Every row comes from one small tree of marks. Brackets hold a mark, then the marks that hang from it, in alphabetical order. Every link used is in the known rows. Which tree was each row made from?
Known rows
{A {D R}}: [ 15.4 -21.4  46.4   2.6 -34.5 -22.3 -22.9  26.7  -3.9  13.9   9.6   2.6
 -23.3  17.0  20.6  23.1]
{D {R {E L U}}}: [ 32.1  47.2 -37.7  41.6 -15.7  11.0  44.7  10.4   1.4 -22.8   2.4  15.3
  -8.5  26.0  25.2  10.3]
{D A R}: [  1.9  10.4  44.5   1.4 -38.2 -15.0 -36.8  23.1  -1.4   5.8  11.8  -4.7
 -20.1  35.0  -7.4   9.7]
{L {E R {U V}} S}: [ 19.0 -15.1 -52.3  37.5  37.3 -18.4  -6.8  29.6  43.7 -41.8  -1.9  -5.0
  19.7 -28.4 -20.0 -45.6]
{S {L {E {R {D A}} {U V}}}}: [ 24.8 -30.2  -5.8  28.8  14.3 -20.2 -33.5  10.4  11.9 -17.5  -9.1 -12.7
  -7.0  -6.7 -42.6 -15.4]
{R D {E {U V}}}: [ -2.0  -5.0 -10.7  27.1  20.6 -24.5   3.7 -31.4  -3.0   4.4   9.8  12.6
   5.0 -19.2   9.3 -20.1]
{A {D {R {E U}}}}: [  1.6   8.7  10.2  33.5 -29.4 -29.5   3.8  -4.3   8.1  -1.6  16.7   6.2
 -17.8  22.5  28.5  36.6]
{R D {E L}}: [ 37.2  21.8 -24.5  -5.7   6.4  12.7  26.7  -4.5  -4.5 -19.0 -27.6  11.1
 -16.8   7.0  27.2  22.3]
{R {D A} {E L U}}: [ 33.1  33.0 -11.5  25.5 -14.8   1.0  -3.4 -34.9  -6.3 -27.5  -4.1   9.8
  -1.9  19.7  -9.9  42.7]
{D R}: [  5.1   4.6  21.7   0.2 -19.2  -7.8  -3.8  33.7  -1.6   2.4   7.0   2.4
 -17.8  22.7  18.7  -5.3]
{L {E {R {D A}}} S}: [ 20.9  -9.1   5.8 -22.3   3.5 -26.3 -57.4  35.8  39.6 -56.1 -30.4 -20.0
 -12.9  14.0 -17.7  24.1]
{R {D A} {E L {U V}}}: [ 35.7  13.1 -11.3  41.2   0.3  -4.5  -6.8 -35.3 -11.2  -2.3   4.6  15.6
   7.0  -4.7 -18.4  -0.9]
{S {L {E R {U V}}}}: [ 18.1 -21.5 -53.5  43.2  32.9  -4.5  15.6  21.2  22.8 -14.9  -6.1  -8.3
   3.8 -22.1 -26.1 -45.2]
{S {L {E U}}}: [  3.2  -7.1 -53.7  24.8  17.7  19.1  24.8 -11.0   7.4 -14.1   0.1  -8.9
  -9.0   4.7 -15.4  -3.3]
{E {L S} {R {D A}} U}: [ 71.2   7.3   1.6  15.9  -4.1  -1.9 -34.1  26.6   6.5 -73.8 -18.3  10.7
  14.3  13.2 -29.7  35.9]
{R D E}: [ -4.9   8.8  -2.6 -16.2   5.2 -13.7   3.8 -11.7   4.9 -10.0 -17.9   2.2
 -19.0   7.3  28.5  19.8]

Which tree is each row?
[ 31.9  40.9 -31.0  16.0 -16.5  13.3  38.8  27.5   4.5 -10.1 -17.9  10.3
 -24.4  25.9  37.8   4.3]  {D {R {E L}}}
[ 43.2  27.9 -28.7  12.6  -2.1  11.2  -7.7 -21.3   6.4 -53.3 -16.8  14.3
   0.2  19.7  -8.6  38.5]  {R {D A} {E {L S} U}}
[ 42.6  14.8  -6.8  17.0 -30.1  -2.3  20.7  20.7   3.4   2.0 -13.7  10.8
 -29.6  21.3  39.1  34.9]  {A {D {R {E L}}}}
[ 73.9 -10.6   1.0  32.7   8.4  -8.0 -39.1  26.2   3.7 -48.7 -11.1  13.5
  22.4 -11.8 -37.6 -10.3]  {E {L S} {R {D A}} {U V}}
[ -8.3  33.8 -14.8  30.2 -15.3 -16.2  22.9   4.5  10.3 -14.0  13.5   8.1
 -12.5  27.1  25.8   7.7]  {D {R {E U}}}
[ 27.5  51.5 -14.9  44.3 -34.0   1.7  10.7  -0.8   3.6 -19.8   8.4   8.9
  -9.9  39.7   0.1  25.3]  {D A {R {E L U}}}
[ 45.5   7.6 -30.1  29.5  12.6   2.7 -13.0 -22.0   1.8 -28.3  -9.0  21.3
   9.0  -6.4 -15.8  -7.5]  {R {D A} {E {L S} {U V}}}
[ 41.5  25.0 -35.6  49.6  -7.0   3.5   0.4  11.0  12.0 -20.8   1.8  20.7
  -0.8  11.4  -6.6 -26.4]  {D A {R {E {L S} {U V}}}}
[ 30.2  31.6 -16.3  60.2 -19.2  -4.7   7.2  -2.3   0.0   5.9  14.7  14.8
  -2.3  12.9  -7.7 -19.9]  {D A {R {E L {U V}}}}
[ 66.2  10.2  -3.1  25.7   2.6  -1.8   4.5  25.8  -6.9 -50.3 -10.3   9.4
  14.9   2.7  -6.2  25.7]  {E L {R D} U}
[ 64.2  -5.4  19.6  43.7  -3.4 -16.7 -34.1  10.8  -8.8 -21.6   2.6   8.2
  20.6  -8.9 -39.0  -3.8]  {E L {R {D A}} {U V}}
[ 27.9 -14.4 -25.8   8.4  19.7  -6.0   2.5  24.6  13.9 -46.3 -19.6 -11.1
 -14.6   6.4  -9.6  14.7]  {S {L {E {R D} U}}}
[ 37.8  27.5 -32.8  25.3   4.8   9.0  29.3 -21.6  -8.8 -29.0  -7.5  15.2
  -0.2   8.2  16.4  28.3]  {R D {E L U}}
[ 50.8   3.0 -52.1  26.1  32.9  10.7  19.6 -10.0   0.1 -31.1 -12.1  29.5
  10.1 -19.2   9.4 -23.9]  {R D {E {L S} {U V}}}
[ 46.3  -1.1 -14.0  60.8 -17.3 -12.1  18.8   3.0  -4.5  14.7  14.2  20.4
  -5.4  -3.6  19.6  -5.3]  {A {D {R {E L {U V}}}}}
[ 25.1 -14.6 -16.9 -25.0  24.5 -19.3 -26.0  49.7  39.5 -59.4 -33.9 -12.2
 -12.1   0.9   8.6   7.9]  {L {E {R D}} S}
[ 16.7  -1.8 -54.0  26.5  17.5   2.0  20.5  23.0  25.6 -38.9 -15.1 -14.2
  -3.3   3.3 -19.3   1.3]  {S {L {E R U}}}
[ 29.7 -35.9 -28.4  24.2  33.8 -13.4  -1.2  23.3   9.8 -21.4 -12.7  -5.3
  -6.0 -19.5 -18.5 -31.4]  {S {L {E {R D} {U V}}}}
[ 25.5  -8.1 -23.0   3.0  24.0 -20.7 -20.6  32.8  37.3 -71.4 -15.1  -8.0
   4.0   1.2  -2.7  14.1]  {L {E {R D} U} S}
[ -4.5  12.1 -15.2  45.7  -1.4 -23.0  18.5   3.1   6.4  12.3  22.6  13.4
  -3.6   1.4  17.9 -39.9]  {D {R {E {U V}}}}
[ 53.1  12.6 -48.9  29.8  12.8  31.6  20.9   4.2  -0.9 -45.7  -3.4  19.4
  22.3  -1.1 -10.8   2.6]  {E {L S} U}
